Each row was made from one walk, in order. Every step used is in the known rows, and no mark comes twice. Write each row's walk.
(in the rows, 128 means zero)
Known rows
keru, salo, bufi, lani, zafof, sifo, nete, fozem: [180 128  92 101 166 164 181  87  92 133 162 160  66  65  98  83 154 140
  83 168  61 176 129 124 208 155 152 158  63 174 168 111 116 129 143 105
 133 173 239 171 140 139 163 171  81 107 100 128 167 147]
nete, sifo, zafof, lodur: [172 162 131 105 105 135 164 114 151 102 134 139 156 117 142 127 124 122
 130 113  32 164 152 121 165 178 136  61 129 116 144 172 153 125  81 129
 151 147 103 135 144 115 109 135 116 143 152 190  98 138]
nilin, bufi, lani, zafof, vimiki: [171 115  80  99 149 114 203 142 119 153 123 150 121  79 109  85 168 119
 162 121 107 122 120 133 145 139 121 132 141 133 140 166 137 131  85 119
 128 134 145 111 149 129 159 134 143 119  57  96 112 181]
sifo, zafof, lodur, bufi: [187 132 135 112 102 129 148 123 121 113 132 131 139  88 131 123 134 111
 165 115  62 143 157 101 160 155 121  75 156 111 139 145 151 140  70 142
 132 125 126 132 172  98 122 113 138 193  90 141  67 128]
totek, keru, sifo, nete: [113 139 111 132  82 158 154  97 124  57 161 171 138 164 114 121  75 141
 115 112  76 145 153 150 177  73 118 101 132  72 134 202 107 101  95 165
 141 128  92  75 109 140 133 160 120 114  92 223 119 164]
lodur, zafof: [157 111 107 124 105 134 153  88 142 137 138 142 143 149 105 114 143 114
 153 103  93  98 158 133 141  88 130  97 147  80 159 148 120 134 104 147
 176 120 129 118 149 117 123 166 129 125  69 133 122 152]
sifo, nete: [128 134 106 133 103 147 137  98 150 133 152 153 149 157 111 113  92 129
 102  84 118  97 158 133 163 105 137  99 126  82 148 158 120 122 112 138
 167 122 104  94 117 141 135 155 101 122 106 175 135 135]
keru, sifo, nete: [122 135 106 126  83 159 144  98 130 103 158 164 153 152 118 121  91 124
 120  84 101 119 130 145 165  87 128  92 117 104 145 191 111 103  77 155
 167 119 110  94 121 152 119 162 128 126 100 212 120 161]
megu, vimiki, sape: [106 119 139 188 100 155 141 109 209 147 116 131 150 174 142 132 131 127
 167 109 122 138 192  79 121  71 116  93 139  49 133 104 123 158  92 164
 189  80 104  67 145 154 122 166 173 105 121 152 170 165]
zafof, lodur, bufi, nilin: [189 163 132 106  69 125 124 129 136 130 104 134 123  92 133  90 127  96
 126 137  87 129 138  88 146 148 117 114 191 120 120 138 159 133  66 164
 105  99 152 105 152 116 158 150 126 181  74 108  66 123]
zafof, lodur: [133 146 123 124  82 129 123  95 147 118 129 144 149 137 138 146  95 116
 125 108  75 118 153 132 152 136 133  92 163  73 139 138 145 125  77 131
 155 109 124  83 138 153 138 151 132 150 120 146 100 141]
vimiki, sape: [113 122 124 155 103 144 129  83 203 137 110 132 165 181 124 120 137 132
 146 103 107 121 192 112 138  76 133 106 150  52 150 139 106 148 105 162
 178 115  99  80 137 147 126 159 141 111 113 151 146 162]
sifo, keru: [106 112 121 154 100 131 132  72 145 137 121 132 134 155 138 145  96 122
  93 102 112  99 148 120 148 129 149  96 141  75 135 146 125 105  87 133
 181 104 109  89 134 150 131 161 154 106 122 137 138 121]
keru, salo, bufi, lani, zafof, sifo: [160 115 117 106 176 147 194  90  79 145 162 136  75  85 127  95 163 118
 142 198  47 173 127 126 181 180 144 156  97 125 156 109 134 128 125 114
 157 148 227 150 168 164 165 169 133 110  83  97 158 156]
nete, sifo, keru: [131 127 112 142 101 135 148  88 163 131 118 130 141 144 144 127 119 128
  73 106  90 120 142 108 147 139 154  81 115 108 146 166 129 115  89 129
 177 130  97 117 127 131 123 162 138  92 153 161 142 116]
nilin, bufi, lani: [143 128 127 117 116 157 163 121 138 154 117 135 134 114 151  88 132 122
 167 123 109  96 148 127 146 135 113  94 142 129 142 154 104 146 107 139
 142 118 122 108 154 144 151 152 131 146  66 120 107 154]
fozem, nete, sifo, zafof, nilin, bufi, salo: [199 200 109  65 100 123 144 126 202  93 102 125 145  84 181  93 130 162
  99 130  67 150 160  97 189 189  77  76 112 150 125 193 135 114 102 149
 104 171  74 172 196  62 135 106 108 143 147 134  70 110]
zafof, nilin: [134 135 134 115  89 116 117 103 164 108 130 145 148 141 145 122  96 118
 106 113  96 120 161 122 138 140 121 102 157  66 115 151 139 111 105 158
 169 123 109  90 134 145 137 152 147 126 112 137 104 134]
totek, keru, sifo: [ 99 124 129 138  80 148 155  89 136  63 151 153 139 170 135 142  92 132
 143 133  57 148 158 155 162  80 115 100 143  51 131 193 108 100  86 166
 154 123  88  70 136 145 134 167 153 109  87 211 117 165]
lodur, zafof, vimiki: [160 107  86 118 109 124 168 118 156 137 148 146 149 140  98 126 156 126
 160  91  88 104 136 140 126  98 144 119 146  78 149 159 143 117  80 139
 170 136 120 101 141 115 133 160 139  84  80 130 158 156]
fozem, nete: [119 155 111 128  81 130 131  90 195 136 132 148 162 159 114 120 109 149
  90 111  86 100 161 137 157 102 136  99 138  72 173 140 131 123 115 153
 161 135  82 114 159 127 144 150 111 113 111 162 121 130]
lodur, zafof, sifo, keru: [132 102 105 124 132 146 170  81 107 152 118 132 132 146 129 106 150 118
 103  99  90 113 147 126 152 128 151 112 132 112 134 143 124 115  93 136
 176 127 170 109 131 127 123 139 144  99  99  92 132 127]
bufi, salo: [111 132 106 123  99 137 124  84 182 132 145 114 140 159 172 151  98 133
 144 102 115  95 165 140 165 128 122 110 135  60 120 141 110 108  84 113
 158 108 106 101 168 139 150 162 139 121 120 127 142 123]
lani, zafof, vimiki: [143 109  75 114 133  89 174 110 144 134 147 148 141 127  91 128 144 117
 124 107  99 119 138 142 147 115 143 135 142  66 142 158 152 105  78 120
 163 130 124  95 132 133 147 141 144  96  89 134 142 160]
keru, sifo: [110 127 117 130  78 146 144  93 141 107 146 150 154 152 136 139 108 118
 147 107  83 124 137 150 146  97 127  89 133  81 140 179 112 103  70 157
 181 114 108  95 148 156 121 168 163 123  95 195 115 165]
fozem, nete, sifo, keru, vimiki, sape, zoleg: [109 195 111 192  94 147 128  79 250 164  50 153 164 160 121 136 176 165
  51 156  61 120 173  90 168  91 130 105  97  88 200 169 133 141 123 206
 158 122  79 121 136 132 108 156 145  65 208 153 181 156]
bufi, lani, zafof, nilin: [158 126 121  92 130 106 172 111 117 118 123 156 116  95 113  93 127  90
 114 135  91 147 144 136 141 167 127 117 154 106 121 147 142 133 112 131
 147 129 164 127 141 152 140 146 153 143  84 102  83 172]
megu, vimiki, sape, zoleg: [100 132 151 202 105 171 143 108 218 182 100 151 137 163 130 138 160 115
 188 140 121 127 197  75 141  64  95  98 128  44 145 106 144 167  95 192
 179  69  92  61 163 170 110 144 175  90 152 172 184 180]
totek, keru: [106 122 127 144  99 134 147  88 159  92 144 141 139 174 129 133  93 137
 126 132  73 123 184 137 160  94 124 107 156  29 138 157 116 117 122 145
 149 129  79  69 131 134 150 156 124 106  95 170 133 145]
keru, totek: [116 126 115 144 107 161 113  81 162 110 163 144 147 153 125 129 101 112
 137 138  69 104 157 100 171 103 159  95 153  48 163 141 130 114 111 115
 166 126  80 102 140 143 149 187 142 110 120 152 146 137]
nete, sifo, keru, vimiki: [111 144 110 171 105 118 137  89 170 128 109 124 157 153 157 149 117 139
  51 125  71 107 138 110 145 138 149  91 111  87 153 185 116 103 103 147
 191 118 112 112  99 137 128 187 154  93 162 137 161 121]
zoleg, sape: [103 130 140 163 104 160 140 101 176 179 137 152 142 147 121 130 126 117
 151 133  94 108 181 140 163  98 127  92 127  73 172 133 121 113 107 182
 172 130  80  84 154 161 148 137 151 101 136 168 133 148]
salo, bufi: [145 110 127 147 104 150 114 100 152 133 165 128 120 139 137 118 124 138
 151 140 101 123 143 131 151 120 131 102 124  83 155 126 135 124 100 128
 181 131 118 121 169 143 144 172 124 114  96 169 148 113]
salo, bufi, nilin: [156 140 139 135  97 153 112 111 149 139 139 127 109 134 133  85 127 124
 132 164  99 130 126 114 147 139 125 123 149  97 132 134 153 111  98 141
 157 122 138 116 166 143 162 182 114 115  82 153 136 109]
lodur, zafof, nilin: [177 120 121 103  93 119 138 102 140 111 122 147 139 129 117 108 134 110
 131 109  86 120 157 124 133 124 118  98 162  86 125 156 140 127 104 161
 164 131 142 114 146 119 121 159 143 130  83 111  92 147]
lani, bufi, salo: [129 123 111 110 105 127 130  84 156 145 126 109 115 116 166 157 104 124
 138 118 134 104 168 106 187 137 114 117 149  85 124 131  94 122  84 121
 148 116 124 119 200 105 151 127 149 141 107 104 118 132]
totek, keru, vimiki, sape, zoleg: [ 79 158 136 203 111 147 135  81 213 122  91 150 150 190 127 147 149 151
 141 178  52 121 215 118 170  50 102 131 149   6 161 166 106 137 140 210
 153 102  81  50 122 156 127 157 154  81 140 152 177 187]
bufi, nilin: [131 153 130 126  92 129 135  98 161 144 116 133 135 151 128  91 110 109
 111 128 102 108 144 116 142 128 130 116 168  78 116 151 133 106  99 160
 154 108 120  89 134 145 155 171 124 122  88 144 124 133]
nilin, bufi: [143 125 112 126 106 131 139 102 147 145 119 134 147 137 140 103 126 133
 145 116 114  86 159 113 153 106 106  90 142  99 144 159 108 126 101 151
 154 109 102  92 151 125 145 147 126 144  73 135  98 135]

Which walk is each row?
[147 172 102 115  81 138 149 105 216 129 130 145 165 147 115 103 130 153
  71 120  71 124 159 128 162 118 143  83 107 101 189 155 137 131 120 151
 157 155  70 141 149 106 131 157  91 100 142 191 128 127] | fozem, nete, sifo
[123 125 114 121 109 135 184 128 141  94 165 147 167 131 128 147 128 130
 175  93  52 147 115 152 143 131 136 101 121  83 122 203 136  75  47 147
 175 147  89 102 155 136 117 134 179  94 104 209 147 169] | keru, sifo, zafof, vimiki
[145 114 107 107 131 151 175  95 129 150 142 135 143 154 121  94 160 115
 139 106  80 116 164 141 150 108 137 113 131  95 145 135 123 130 107 144
 176 138 159 109 138 124 125 141 119 113  79 115 124 145] | lodur, zafof, sifo
[172 109 117 120 148 134 181  79  92 129 162 140  76  80 113 112 147 114
 156 198  61 152 122 119 168 157 136 141 111 106 172 121 129 133 118 117
 158 135 198 159 180 158 161 197 136 118  76 119 150 165] | keru, salo, bufi, lani, zafof
[ 93 118 113 149 132 174 127  74 132 124 141 139 130 147 148 126 106 115
  82 136  67 121 144  93 187 141 176 111 136  79 138 136 134  96 103 105
 171 133 117  94 122 150 145 153 156  87 149 110 161 110] | zafof, sifo, keru, totek
[131 138  94 122  68 160 127  89 154  93 149 172 144 135 107 125  98 136
  92  73  94 126 136 148 172  73 135  90  98 133 153 182  97 102  84 152
 155 138 116 119 121 132 120 171 113 120 111 223 129 150] | keru, sifo, nete, fozem
[184 102 110 108 137 123 186 120 108 152 132 140 109  76  97  85 174  92
 159 134 109 126 147 117 146 127 135 114 142 131 157 132 124 167 102 129
 134 121 163 153 168 117 144 144 142 173  41 101  84 161] | lodur, bufi, lani, zafof
[164 108 125 127 150 137 192  78  83  87 161 147  58  91 109 114 133 131
 153 222  33 178 143 125 182 140 125 151 125  72 164 134 126 132 135 121
 133 145 175 136 169 146 177 196 125 111  66 132 150 170] | totek, keru, salo, bufi, lani, zafof
[168 127  83  98 118 162 157  95 140 139 142 160 134 132  93  86 154 137
  81  76  92 119 163 132 179  87 146 113  98 148 156 140 109 131 127 137
 150 163 171 133 110  99 124 143  73 109  96 143 135 135] | lodur, zafof, sifo, nete, fozem
[153 142 129 120 123 143 177 109 167 119 146 130 157 138 132 110 139 124
 131 114  56 143 160 124 159 148 140  65 108  98 146 178 130 122 108 136
 178 158  79 143 148 110 108 141 114 119 138 202 130 132] | nete, sifo, zafof
[128 145 144 121  83 140 168  97 103  33 146 160 141 130 142 157  88 125
 165 134   6 189 151 152 175 130 109  78 160  70 120 205 141  95  61 151
 128 131 101  89 147 131 114 135 154 148 106 216  76 173] | totek, keru, sifo, zafof, lodur
[214 152 107  90  98  93 147 118  98 128 102 142 101  66  98  75 155  80
 118 153  90 142 134  88 156 145 115 125 193 131 130 140 167 139  66 153
  96  95 186 124 154 105 152 142 127 198  56  88  35 143] | lani, zafof, lodur, bufi, nilin
[123 139 104 127  67 160 140  86 149  47 154 175 127 147 107 130  81 149
  87 102  71 149 155 151 189  57 124 100 111  99 145 193  91  99 105 155
 129 151  98  97 113 121 133 168 103 107 103 237 122 156] | totek, keru, sifo, nete, fozem
[172 194 119  95  86 134 160 113 182 101 123 150 169 112 122 117 125 146
  92 119  20 162 154 125 176 172 133  62 125 121 177 171 168 128  96 136
 133 166  84 158 163 100 115 121  95 140 161 199  90 129] | fozem, nete, sifo, zafof, lodur
[150 119 100 108 178 129 216  78  55 153  98 137  86  73 148  90 152 111
 100 167  72 136 126  94 183 181 134 145 119 151 133 143 105 116 107 135
 134 119 218 120 143 150 161 144 154 125  84  43 115 159] | nilin, bufi, lani, zafof, sifo, keru, salo
[157 122 101  91 170 144 206 118  90 167 117 141 117  95 131  56 174 109
 137 140  96 132 147 133 172 151 120 122 132 159 137 142 112 143 113 126
 132 130 185 121 144 137 149 113 127 149  53  82  83 168] | nilin, bufi, lani, zafof, sifo
[168  98  95 138 151 141 178 130 162 143 133 141 110 107  89  92 199 139
 183 143  97 174 133 132 134 121 150 152 131 111 158 128 147 157  89 113
 154 143 159 129 168 146 148 161 148  82  86 120 178 183] | salo, bufi, lani, zafof, vimiki, sape
[184 135  86  77 124  86 135  99 131 112 107 127 109  86 162 106 127 118
 123 132 127 120 157 105 175 153  72 120 159 111  97 166 121 110  85 131
 116 109 150 114 173 107 153 124 149 167  84  61  53 136] | lani, zafof, nilin, bufi, salo
[157 174 120 109 106 138 171 108 198 120 135 141 169 132 114 102 142 150
  97 117  44 142 162 123 172 144 135  64 101 110 179 174 142 130 120 145
 159 176  61 166 166  92 116 130  96 112 142 208 121 130] | fozem, nete, sifo, zafof
[145 107  99 105 171 136 202 102  70 164  96 141 101  87 140  67 162 111
 102 134 105 132 133 116 169 166 133 121 129 169 126 145 116 130  95 121
 136 121 196 115 137 140 146 114 150 134  76  59  85 149] | nilin, bufi, lani, zafof, sifo, keru
[163 141 137 100 107 137 149 134 139 129 104 147 131  94 163  84 120 119
 142 132 101 121 145 113 136 166 103  97 154 131 115 162 123 136 112 160
 132 126 134 105 150 141 150 139 146 149  78  98  78 151] | zafof, nilin, bufi, lani
[140 110 112 111 140 127 188  96 119 145 136 145 121 118 101 103 140  95
 141 127  92 123 150 150 150 133 141 113 143 103 152 141 125 140 107 113
 159 120 154 127 147 154 140 156 141 135  73 125 108 177] | bufi, lani, zafof
[170 108 109  92 161 141 205 128  98 164 139 135 109  78 112  67 192  97
 141 138  95 146 156 120 159 147 139 129 129 149 142 119 124 163 107 130
 134 137 196 146 151 121 148 114 136 159  53  76  89 158] | lodur, bufi, lani, zafof, sifo
[211 154 143  92 113 159 191 153 131 117 128 136 130  54 141  97 167 105
 165 129  36 180 142 103 153 199 138  64 128 172 149 161 151 167  83 127
 116 155 133 177 171  94 120 126 123 176 115 153  77 146] | nete, sifo, zafof, lodur, bufi, lani
[ 65 148 128 200 137 162 133  77 188 183  68 140 151 174 154 139 174 136
  92 146  79 114 180 106 166 102 135 138 114  65 144 147 117 124 111 196
 179  99 137  62 109 179 116 131 179  69 176  98 191 159] | zafof, sifo, keru, vimiki, sape, zoleg
[115 138 106 116 132 161 152 105 139 149 155 151 152 163 127  91 107 134
  86  87 103 116 162 138 179 121 144 116 114 100 130 144 121 116 119 136
 165 140 134  89 101 144 141 130  95 113 115 157 143 125] | zafof, sifo, nete
[205 119  95 100 106  96 150 109 104 124 123 144 116  74  99 114 150  89
 134 126  89 136 152 102 163 127 121 106 167 117 156 131 156 151  69 134
 122 104 170 127 160 107 134 129 135 199  70 103  46 146] | lani, zafof, lodur, bufi
[173 136 136 110  88 148 150 137 130 134 126 141 127  77 142 110 133 106
 166 125  81 136 144 117 142 159 133  96 159 135 147 125 144 166  76 136
 116 112 156 124 164 131 147 147 140 182  81 106  79 148] | zafof, lodur, bufi, lani
[172 131  85  82 173 151 204 123  77 162 129 161 116  90 116  37 158 116
 113 118 113 132 144 126 186 142 121 124 118 178 138 153 110 148 122 124
 120 136 186 121 116 131 146 110  96 152  61  98  86 164] | nilin, bufi, lani, zafof, sifo, nete
[162  99 115 139 151 130 176  63  71 129 134 138  63  70 118 125 136 116
 119 190  73 153 107 104 167 175 149 138 110 120 163 123 132 119 101 110
 163 126 209 155 173 160 156 196 158 108  96  94 159 147] | sifo, keru, salo, bufi, lani, zafof
[147 123 131 144 108 143 127  75 141 120 166 128 106 126 140 140 111 139
 144 174  66 128 139 107 166 135 131 123 112  65 166 120 123 110 111 139
 180 128 143 121 171 153 156 200 130 105 105 153 175 122] | keru, salo, bufi
[ 88 116 121 141 129 145 150  81 136 148 123 131 137 158 154 126 115 127
  74 104  99 116 151 125 157 147 154 113 126  92 120 137 124  99  92 130
 179 120 138  84 122 154 140 131 148  95 128 118 145 108] | zafof, sifo, keru
[198 129  80  91 105  99 138 105 123 119 126 121 104  71 140 138 140 102
 148 127 106 134 153 108 180 144 102 119 166 114 132 130 143 139  50 108
 105  95 172 135 188  97 146 128 143 199  90  72  54 132] | lani, zafof, lodur, bufi, salo
[100 119  91 155 162  98 166  72 105 143 109 129 133 143 132 128 139 119
  43 132  78 115 141 126 167 142 148 139 124  90 135 153 120  95 103 134
 181 109 188  96  95 149 135 148 168 114 123  70 132 138] | lani, zafof, sifo, keru, vimiki
[203 114 120  88 126 107 169 131 107 125 119 148 103  55 109  80 163  87
 134 144 104 153 148 104 138 158 119 118 157 136 127 139 143 158 103 149
 123 129 176 149 161 118 146 135 156 178  56  76  57 160] | lodur, bufi, lani, zafof, nilin
